Each row was made from one small tree. The marks that hang from a mark follow it in brackets, in the order of their numbers. Every link used is in the known rows. Write each row's tree.
(in the rows, 128 means zero)
Known rows
Z897(Z124(Z67)): [129  84 126  82 148 193 153 129 171 138  72 129 172 147  70 108  89 140
 210 105 101 133 115  72 149 168 163 139 121  93 130 146 111 116 163 154
 117 110 140 125 163 124 131 114 195 117 105  99 161 141 107 167 141 157
  80 149 139 199 147 150 122 189  91 143 143 135 173 110 119 179 114 119
  42 117 102]
Z63(Z98(Z476(Z478(Z35 Z897)))): [101 110 117  79 137 135 134 117 105 131  99 108  84 164 154  87 164 139
 134 121 112 111 112 120 108 132 111 159 111 122 142 148 110 136 131 138
 127 103 140 149 118 106 116 131 156 167 108 119  66 114  81 129 157 143
 109 135 109 130 135 127 123 131 106  88 139 132 161 126 116 131 109  92
 135 120 139]
Z35(Z478(Z63) Z862(Z282)): [156 163 111  79 115 124 110 174 140 145 157  98 109 147 130 105 179 140
 112 107 120  97 111 134 203  67 239 153  83 153  88 190 167 120 130 154
 147 130 147 166 136 113 103 118 146  83 112 140 136 162 162  57 136 130
 118  97 109 190 125 126 188 117 116 107  94 141 141 123 132 125 110 113
 152 128  77]
Z862(Z35(Z478(Z63 Z897)) Z282): [110 173  89  67 109  87 128 184 131 119 129 133 108 127 114  90 138 140
  78 110 159 142 150 139 193  82 145 140  97 166  38 178 161 132 140 146
 140 133 120 119 152 123 110 128 138  71  68 118 125 162 149 115 170 139
 118  87  92 173 110 110 184 120 152 130 125 142 167 146 102 110 126 168
 144 146  69]
Z35(Z862): [161 133 126  96 141 156 122 129 128 157  70  93 126 145 125 122 161 138
 151 112 107 124  85 130 148 109 200 166 104 113 140 126 124 122 132 146
 127 102 130 144 128 100  92 121 156 124 135 118 139 130 115 122 133 146
 103 119 127 196 148 130 172 147 105 116  93 151 147 117 160 157 112 101
 112 107  91]
Z63(Z98): [131 104 128  79 145 161 132 115 114 136  43 101 121 182 136 110 170 132
 164 121  97 118 104 114 134 130 149 167 103  85 143 164 114 133 142 150
 131 115  97 134 113  89 112 145 193 161 121  89 125 108  83 142 153 157
  97 130  93 162 138 120 132 146  88 105 110 128 165 129 142 149 108  91
 132 121  94]
Z282(Z862(Z35)): [129 121 102  81 133 161 127  91 116 122  61 113 127 131  84 132 165 125
 129 120 118 139  90 102 123 124 131 188 133 113 137 138 115 102 147 129
 119 122 120 137 112  96  83 113 171 132 134  87 130 108  99 168 151 162
  99 133 105 195 156  92 150 167 113 146 105 133 155 144 142 147 105 119
  93 101  76]
Z478(Z35 Z63): [142 125 128 102 126 147 141 138 140 139 157  96 116 110 119  99 172 119
 119 144 142 115 109 124 142 106 119 135  96 133 140 168 156 121 121 137
 131 163 149 132 110 118 124 116 149 148  93 132 181 137 109 171 161 155
  93 128 117 185 124 118 133 163 124  99 123 117 149 147 152 144  94 198
 111 153  84]
Z35(Z478(Z63 Z897(Z124(Z67)))): [138 106 118  57 123 133 128 158 146 140 193 116 126 134 100  96  96 142
 146 128 146 123 142  94 177 124 200 109  95 117 106 192 150 143 136 139
 109 122 167 127 146 144 149 126 142  89 101 152 163 144 142 101 145 139
  95 121  95 192 143 127 137 151  99 144 130 136 150 125 109 143  82 109
  89 125  86]
Z476(Z478): [116 103 127  88 150 151 130 130 140 135 111 155 107 161 120 139 145 114
 146 121 112 130  76 106 107 153 152 151 133 129 117 145  96 113 157 145
  90  92 127 131 119  90 119 129 143 158 101 120  90  90 106 127 128 145
  75 133 131 184 163 136 150 171 101 112 113 160 147 134 153 144 101  79
 110 117 110]
Z98(Z63 Z476): [143  86  97 117 148 137 116 118 116 174  60 101  84 100 127 111 185 177
 129  73 134 112 106  98 112 148 155 163 156 190 143 160  94 135 107 157
 144  99 151 153  98 108  86 109 180 159 101  92  78 115 121 120 155 161
 102 120 124  99 152 124 161 153 102 118 103 142 161 137 149 183 162 119
 128  99 106]
Z63(Z98(Z476(Z478(Z35)))): [105 107 118  85 140 151 131 105 110 126  85 117  85 171 145 101 191 140
 146 114 101 103 104 115 103 130 115 177 112 121 141 154 110 126 136 146
 132 103 136 163 111  92 112 129 164 173 109 110  63 118  75 127 150 153
 108 140 119 131 132 135 129 140  96  81 136 129 168 122 124 145 119  86
 139 123 134]
Z67(Z124(Z897)): [144  92  94  93 177 157 154 135 110 132  49  85 157 149  64 129  93  98
 129 111  93 146  90  85 126 168 178 121 110 143 103 155 137 148 136 149
 104 102 118  86 138 106 119 116 179 137 136 120 156  95 118 139 152 158
 119 139  99 156 123 136 127 172 121 138 139 142 163 115 153 183 109 151
  39 104  70]
Z98(Z63 Z476(Z478)): [116  85 100 112 145 125 115 114 125 167  99 144  71 117 137 127 183 164
 124  83 126 102  96  86 102 157 147 163 164 199 139 169  82 122 127 161
 122  84 156 162 100 101  92 107 160 169  91 109  33  99 118 105 142 149
  92 131 145 100 161 128 158 155 103 110 121 144 153 140 154 169 152  90
 130 111 121]
Z124(Z67): [149  92 106  97 149 181 125 131 126 138  61 114 157 149  82 141 121 133
 163  97 101 120 113  86 140 176 184 158 128 109 114 142 109 132 151 148
  85 102 135 112 140 117 109 141 184 131  92  81 144 144 126 173 156 153
  85 137 131 206 143 139 127 159 108 150 121 139 180 128 134 161 106  92
  58 104  94]
Z98(Z63 Z476(Z478(Z35(Z862) Z897))): [121 120  90 116 129 107 122 129 126 160 145 117  67 105 171 100 175 174
 106  98 140 103 111 111 107 122 142 149 143 204 149 141 104 123 106 144
 129  92 185 173 101 122 104 106 140 156  87 132  41 120 119  99 143 119
 121 123 146 111 154 126 155 128 124 100 145 133 148 143 138 154 143 118
 115 115 144]
Z35(Z478): [145 115 100  81 136 159 114 132 121 140 116 111 113 151 124 117 140 137
 154 113 138 129  93 118 147 115 207 156 115 122 103 149 124 134 139 128
 110 103 129 136 103 111 113 132 167 134 121 121 137 122 128 100 147 141
 102 110  93 188 151 121 156 151  97 133  93 156 159 114 126 150  90  64
 120 110  69]
Z35(Z478(Z476) Z862(Z282)): [154 157 108  67 122 144 100 171 121 155 140  69 112 138 144 103 163 129
 120 113 135 114  89 124 195  63 252 174  90 152  95 162 162 115 118 145
 159 127 136 173 148 107 106 110 169 107 110 137 105 174 144  52 153 110
 135  92 101 183 131 119 172 106 114 115 116 167 159 102 100 112 109 115
 130 126 103]
Z862(Z35(Z478(Z476 Z897)) Z282): [108 166  82  60 116 106 125 175 114 131 114 106 105 130 125  89 125 134
  86 113 170 157 128 131 191  79 154 155 104 162  42 156 158 128 136 142
 150 126 109 119 161 116 112 122 161  94  68 107  95 163 133 115 183 123
 134  82  81 168 112 104 171 111 148 136 151 158 181 127  77 102 119 167
 120 145  89]
Z98(Z63): [153  97 107 109 147 143 129 128 133 164  73 116 108 123 132 128 173 159
 137  96 125 118 102  93 134 141 165 156 139 152 138 165 107 120 121 156
 126 109 122 130  90 109 104 120 192 163  98  85 122 105 123 133 145 144
  92 114 120 147 158 114 154 163 106 132 108 133 157 150 164 175 136 124
 110 120  82]
Z63(Z98(Z476(Z478(Z35(Z862(Z282)))))): [106 132 116  90 135 143 128 132 117 125  84 110  91 173 151  89 200 140
 134 108  92  99 107 126 126 108 138 182 102 137 127 156 122 117 136 154
 152 107 135 180 129  90 102 121 170 148 109 110  52 137  88 110 152 138
 122 132 128 139 122 137 142 122 107  74 138 129 165 119 118 130 132  98
 149 127 141]
Z476(Z98(Z63) Z478(Z897(Z124))): [103 111 115 107 145 104 153 139 177 161 168 182 100 158 162 122 123 166
 131 126 114 128 119  78  92 156 138  94 152 115 133 180  88  95 149 171
 104  74 116 138 110  95 147 120 150 142 105 118  33  72  96 124 109 115
  96 144 146 129 184 150 148 143 112 104 155 152 128 167 116 140 119  90
 108 125 147]
Z478(Z35): [133 130 110 112 138 174 144 132 129 128 100  94 124 131 125  94 150 128
 141 136 134 132  90 130 122 114 124 155 105 124 135 118 134 118 130 125
 120 133 133 129 107 118 116 113 176 162 105 110 164 132  99 173 160 140
 102 123 120 201 140 120 129 163 125 112 129 130 169 128 135 153 100 156
  96 131  94]
Z478(Z63(Z98) Z897(Z124)): [117 104 159  50 129 123 155 142 153 148 141  96 118 145 122  77 113 138
 146 142 123 124 142  99 156 128 125 100  88  82 146 200 152 142 129 156
 154 146 130 118 152 116 158 127 142 113 107 143 163 121  97 132 139 153
  87 135  84 158 133 116 128 153  91 114 132 118 125 144 133 142  96 167
 122 143 104]
Z98(Z63 Z476(Z478(Z35))): [114  98  91 122 139 129 124 112 128 150 126 134  72 111 152 112 193 166
 122  92 134  99 102  98  96 138 124 161 154 202 143 159  94 116 118 149
 123  99 172 169  89 112 101 106 163 182  82 115  47 114 113 115 148 140
 108 132 149 107 151 129 149 151 111  96 139 131 161 138 147 166 146 113
 116 120 131]
Z478(Z35 Z63(Z98) Z897(Z124)): [119 126 143  68 113 126 172 147 154 125 176  83 114 135 140  49 130 130
 138 160 137 122 146 118 155  97  95  96  69  92 154 182 170 131 123 142
 155 161 150 134 145 139 164 113 151 128  95 153 180 139  81 157 156 138
 105 136  95 173 122 112 111 147 113  97 164  99 137 146 117 130  84 208
 105 161 115]
Z63(Z98(Z476(Z478(Z35(Z862))))): [112 124 119  85 133 149 123 103 111 130  88 110  85 173 154  98 197 142
 147 113  96  99 103 124 118 110 138 182 105 126 148 150 112 120 135 146
 139 100 141 175 117  97 105 126 159 162 120 118  58 125  79 118 146 145
 118 140 127 135 129 139 136 130  96  74 130 128 167 112 127 141 120  79
 137 115 132]
Z862(Z282): [127 125 127 102 149 154 145 180 140 137  54 109 137 144 106  93 139 130
 132 106 115 133  99 123 143 141 158 158 117 135  79 144 134 119 143 145
 149 125 103 123 143  91 104 115 190 123  87  90 132 143 132 128 154 145
  86 104 113 190 139 123 162 153 125 128 113 151 164 141 126 131 137 154
 141 119  99]
Z67(Z124): [152  85 105  86 173 176 152 136 129 151  44  97 154 131  82 113 134 108
 158 110 117 136  94  92 110 169 161 137 128 129 121 142 121 136 144 153
 119 110 119  94 125 105 123 101 170 131 140 113 162  84 103 117 138 154
 109 128 108 175 136 138 134 181 127 137 121 134 149 109 163 183 113 147
  58 109  73]
Z897(Z124): [123  95 141  82 151 179 165 127 167 148  71 123 146 141  91  88 101 136
 198 115 118 144  93  96 130 141 149 134 120  94 135 141 117 117 152 148
 142 115 120 126 145 108 136  96 185 127 124 112 160 118  95 147 131 158
  78 132 120 190 153 139 141 193  89 131 122 148 147 108 132 180 117 139
  85 120  98]

Which tree is each row?
[114 124  93 141 141 125 139 124 161 139 165 172  92 157 174 134 189 151
 115 125 112 111 104  98  86 132 126 131 147 141 133 172  88  85 142 162
  93  87 120 153  73  93 121 125 162 177  99 104  35  86  87 147 125 118
 113 143 164 141 165 149 140 140 128  83 158 142 149 167 130 142 117  95
 110 132 135]  Z476(Z98(Z63) Z478(Z35))
[111 161  79  81 117 122 132 162 131 115  76 143 115 145 105  95 152 144
 116  94 142 141 124 139 181  85 153 172 108 158  32 155 132 116 157 148
 137 114 107 128 143 111  96 126 175  88  81  92 112 157 137 123 170 140
 124  88 105 183 116 115 186 128 141 133 122 153 185 125 100 125 135 131
 128 134  64]  Z862(Z35(Z478) Z282)
[152 157 125 109 115 132 135 170 147 130 152  87 120 118 126  88 189 125
 108 132 119 102 113 142 175  77 149 141  79 152 120 166 177 111 119 151
 158 161 154 155 133 123 115 100 150 115  90 136 168 165 128 139 154 139
 113 109 131 190 112 119 155 134 137  85 123 112 144 146 147 127 116 210
 125 154  97]  Z478(Z35(Z862(Z282)) Z63)
[ 96 132 127 101 133 108 160 150 184 135 234 169 108 154 148  98 124 132
 118 163 132 127 132  99 100 132 100  79 117 105 130 180 129  97 149 155
 111 117 136 135 124 112 163 111 117 127  99 158  75  98  84 151 116 123
  95 156 144 161 159 145 125 149 127  79 170 145 120 162 113 127  82 155
 104 153 150]  Z476(Z98 Z478(Z35 Z63 Z897(Z124)))
[159 163 132  89 114 107 121 162 130 170 234  50  94 108 164  98 155 129
  61 174 161 124 128 120 149  73 148  97  84 117 163 172 185 119  83 151
 156 168 145 137 140 121 146 102 116 129  98 161 120 147  93 142 160 111
 132 123 109 151 127 115 129 105 147  82 160 135 126 154  99 103  76 224
 102 157 139]  Z478(Z35(Z862) Z63 Z476(Z98) Z897)
[100 101 139  70 146 135 156 141 154 138 142 149 118 156 126 105  80 125
 153 135 128 141  95 104 114 161 139 119 128 111 119 144 115 121 156 141
 100  93 137 120 148 107 148 121 133 134  99 148 102  93 107 121 121 131
  75 139 125 191 171 135 138 171 102 124 141 160 140 129 131 139  96 107
  95 121 125]  Z476(Z478(Z897(Z124)))
[149 169 101  76 125 119 122 183 121 146 142  86 112 151 152  83 128 154
 117 116 133 125 111 149 180  84 236 145  88 135  79 147 160 130 122 128
 137 101 140 151 144 118 107 128 151  80 117 141 123 156 158  53 146 108
 128  87  97 193 146 120 182 104 129 132 108 159 148 119 105 113 105  93
 144 112 100]  Z35(Z478(Z897) Z862(Z282))
[154 167 113  69 113  98 112 194 131 148 183  85 107 135 145  87 149 146
  98 122 139 111 128 147 198  73 231 129  75 150  81 183 179 132 118 147
 142 124 152 149 147 125 114 123 128  70 105 162 139 162 171  51 139 119
 115  86  96 185 131 119 181 104 125 117 104 146 133 135 120 108 102 124
 152 126  88]  Z35(Z478(Z63 Z897) Z862(Z282))
[119 152 115 105 130 141 142 151 145 118 137 142 112 155 146 106 166 118
 131 130 114 112  86 136 127 109 149 159 111 146 109 132 128  94 145 138
 113 108 144 162 124 105 111 114 148 144  94 132  93 135 111 120 138 117
 110 119 149 200 142 134 152 144 130  92 142 143 156 132 140 126 111 122
 107 132 126]  Z476(Z478(Z35(Z862(Z282))))
[130 127  82  71 130 158 117  94 115 116  92 120 116 137  96 126 167 132
 125 121 129 134  90 105 143 105 162 186 123 119 120 152 120 102 153 128
 111 117 125 144 105 108  86 120 170 126 136 103 125 112 114 138 152 157
 110 126  93 193 152  89 154 157 107 150 107 132 160 131 129 139  93  86
 104 100  67]  Z282(Z862(Z35(Z478)))
[148 167 110  96 128 127 130 152 118 166 179  45 104 124 177  90 131 139
  88 163 153 140 112 126 130  85 149 118  99 105 156 127 159 117  90 134
 144 135 131 142 132 113 136 107 142 140 110 139 100 145  82 146 164  96
 143 115 114 165 143 123 125 102 141  92 167 150 144 135  83 102  84 182
  90 137 150]  Z478(Z35(Z862) Z476(Z98) Z897)
[124 156  96  62 111  94 105 132 114 144 165 118  89 129 125 122 145 140
  78 132 170 147 140 116 169  81 151 128 109 137  90 186 140 132 127 149
 125 127 115 115 135 119 126 129 125 101  94 124  96 135 112 135 167 142
 125 112  85 148 121 111 160 117 136 118 130 155 158 137  98 118  88 146
 110 146  77]  Z862(Z35(Z478(Z63 Z476(Z98) Z897)))
[108 108 113 103 141 151 126 120 120 137 114 130  89 127 127 102 159 136
 137 111 132 120  91 117  89 141 118 161 137 169 127 126 104 126 131 138
 120  98 161 156 115 106 105 107 139 161 100 129  66 117 100 136 148 151
  99 137 139 147 145 141 144 161 112  94 125 151 163 119 128 152 122 111
 120 113 131]  Z98(Z476(Z478(Z35)))
[119 150 128  98 124 130 130 157 154 122 183 140 101 141 137 112 182 108
 110 136 113  98  98 125 146  96 142 138  98 155 113 173 147  96 140 152
 120 131 155 158 132 109 117 112 127 133  80 150 109 137 122 117 134 126
 100 125 149 191 126 133 151 144 127  81 136 131 140 144 155 123 102 157
 119 151 116]  Z476(Z478(Z35(Z862(Z282)) Z63))
[113  93 135  88 142 133 108 122 129 156 131 136  84 120 107 127 167 133
 124 103 127 112 100 104 104 158 136 151 138 168 127 166 106 138 130 155
 125 107 159 142 125  95 102 111 120 145 101 137  67 106 119 114 135 174
  73 139 131 133 144 138 151 162 101  99 105 155 144 129 148 156 123 114
 138 118 119]  Z98(Z476(Z478(Z63)))
[113 133 118 117 133 119 136 136 163 136 202 173  98 158 144 135 180 126
 104 151 115 110 115 103  97 126 115 111 125 120 129 181 115  93 149 158
  97 116 125 143  99  90 135 124 126 151 102 131  66  95  86 159 126 137
  96 151 154 162 149 149 135 149 125  70 140 140 135 165 133 125  89 128
 124 148 128]  Z476(Z98 Z478(Z35 Z63))
[101 112 119  86 132 154 162 149 159 115 173 144 127 152 126  94  85 125
 158 140 127 131 108 102 117 153 119 117 117 116 121 137 122 114 154 131
  86 107 162 128 149 132 151 119 141 139  77 141 115 125 104 153 138 115
  94 143 147 204 155 138 114 165 114 122 176 137 159 132 118 133  87 125
  51 131 141]  Z476(Z478(Z35 Z897(Z124(Z67))))
[102 150 126  86 125 128 167 165 166 121 168 129 119 148 153  71 109 131
 142 144 126 129 101 131 132 112 127 119 102 132 111 130 145  98 149 134
 120 110 154 151 156 121 142 102 140 120  89 155 108 136 109 113 132 106
 109 123 143 199 151 133 146 148 128 101 165 140 146 129 117 118  99 148
  94 137 148]  Z476(Z478(Z35(Z862(Z282)) Z897(Z124)))
[155 159 136  82 112 138 120 170 140 150 186  49 105  96 134  95 189 106
  82 147 148 105 105 117 185  62 159 143  80 164 140 180 196 110  99 153
 179 189 151 158 152 118 121  88 152 128  73 143 147 182 119 126 171 123
 125 112 120 179 104 108 138 122 135  83 153 120 149 132 125 107 105 246
 112 168 114]  Z478(Z35(Z862(Z282)) Z63 Z476)
[151 162  98  83 125 141 114 169 133 138 117  98 121 154 140  96 164 148
 139 101 116 115  98 142 186  76 242 168  87 143  79 156 151 114 135 141
 138 105 137 167 130 109  95 119 168  95 122 124 121 164 153  61 142 126
 123  96 112 192 135 128 182 117 113 117  99 156 157 107 121 128 117  81
 143 110  86]  Z35(Z478 Z862(Z282))
[119 155 129  89 120 103 137 175 148 131 211 127  98 137 151  99 150 116
  91 149 135 109 116 133 143 105 136 115  93 156 110 162 160 110 130 141
 121 128 167 144 142 120 137 115 106 119  75 163 114 135 128 108 138 116
  99 116 138 190 135 126 151 131 137  88 145 129 129 154 141 104  97 166
 122 150 130]  Z476(Z478(Z35(Z862(Z282)) Z63 Z897))
[ 96 109 132  83 130 121 139 135 144 147 174 127  88 108 119  80 131 139
 125 126 148 122 120 106 101 138 102 120 123 160 137 151 125 129 127 139
 139 121 184 148 142 125 132  96 111 133  94 161  87 122 105 131 142 152
  90 139 132 143 140 138 135 160 113  93 145 141 138 133 121 147 115 161
 115 131 142]  Z98(Z476(Z478(Z35 Z63 Z897(Z124))))
[139 141 131  87 125 109 130 163 131 165 232  61  99 107 150  95 142 122
  58 176 172 129 135 105 128  99 117  91  95 124 152 180 176 126  93 144
 148 174 135 118 136 118 150 108 124 148  81 152 123 137  89 168 173 122
 117 127  96 151 131 112 110 123 144  90 170 132 135 168  96 102  74 235
 106 165 134]  Z478(Z35 Z63 Z476(Z98) Z897)
[133 133  93  62 121 127 112 112 113 122 132 108 113 130  95 118 158 130
  98 134 139 132 110 107 148 105 157 160 115 120 121 173 138 118 135 125
 118 130 137 132 113 117 101 123 142 108 128 126 135 118 123 134 151 153
 106 126  80 189 151  79 151 144 117 146 107 126 144 150 129 129  83 114
 106 111  69]  Z282(Z862(Z35(Z478(Z63 Z897))))
[101 103 154  65 136 118 143 150 164 144 186 154 110 141 117 109 101 121
 141 138 132 127 114  95 124 147 136 101 119 125 127 184 128 122 147 150
 111 117 145 122 150 109 155 114 114 124  89 165 118  98 109 118 119 142
  65 139 122 179 155 130 139 171  99 112 136 145 120 147 142 136  89 135
 107 142 117]  Z476(Z478(Z63 Z897(Z124)))
[118 124  91 124 134 124 122 137 138 152 120 131  69 111 160  97 203 166
 106  84 125  94 106 110 122 119 145 163 140 222 130 157 110 107 118 157
 142  99 171 185 105 112  92  97 165 157  79 116  34 134 128  96 148 125
 122 121 159 111 144 137 165 134 126  90 142 136 159 138 139 151 164 129
 131 124 137]  Z98(Z63 Z476(Z478(Z35(Z862(Z282)))))
[123 141  96  46 105 127 101 113 112 131 127 116  87 144 119 131 183 125
 105 123 151 126 126 110 188  68 156 167  99 141 105 198 138 135 133 154
 133 133 115 135 128 112 110 131 151 120  89 112 108 143 103 130 173 154
 126 112  82 148 103 107 154 130 111 108 129 133 176 117 117 133  95 130
 115 153  62]  Z862(Z35(Z478(Z63(Z98) Z476)))
[149 167 127  98 113 103 141 191 138 139 186  71 113 112 145  69 145 130
  83 146 140 114 134 152 172  82 134 113  69 147 118 157 189 125 101 139
 153 158 163 135 146 140 130 109 123 104  82 156 173 167 133 128 159 121
 117 104 112 192 120 109 157 117 151 101 138 117 136 158 131 110 103 227
 127 152 110]  Z478(Z35(Z862(Z282)) Z63 Z897)
[127 127  97  58 121 146 111  93 117 114 109 116 108 148  97 125 198 125
 116 129 119 117 109 103 151  90 157 182 109 109 134 194 132 109 144 137
 123 134 120 153 101 102  93 127 168 126 134 109 123 118 101 131 150 159
 115 137  85 178 137  86 145 147 102 129 108 117 153 141 135 131  87  93
 119 112  68]  Z282(Z862(Z35(Z478(Z63(Z98)))))
[124 151  93  53 110 104 107 132 106 139 156 108  89 117 116 119 135 129
  85 128 179 145 133 119 179  77 153 139 103 152  93 178 148 145 126 146
 123 134 130 115 140 124 121 126 126 104  84 132 120 141 127 128 172 145
 119 100  77 161 115 102 160 131 130 129 127 148 164 128 113 123  88 154
 110 148  66]  Z862(Z35(Z478(Z63 Z476 Z897)))
[128 124 103  46 117 150 102  92 105 123 123  98 102 135 103 129 196 121
 102 134 128 116 101  91 163  88 162 184 110 118 140 197 139 109 134 139
 136 149 122 155 111 101  97 120 168 134 126 115 107 125  99 128 163 154
 118 137  79 168 134  78 137 137 100 130 123 120 152 133 125 121  83 112
 111 121  77]  Z282(Z862(Z35(Z478(Z63(Z98) Z476))))
[143 127  93  78 138 114 106 151 115 173 181  86  91 137 161 114 131 157
  96 130 165 131 114  97 144 108 208 121 125 132 122 179 132 131 109 139
 122 109 127 137 113 108 135 126 160 142 104 128  78 120 120  84 154 106
 125 108  81 138 159 112 142 113 116 128 136 164 149 137  87 119  88  96
 117 121 110]  Z35(Z478(Z476(Z98(Z63)) Z897))
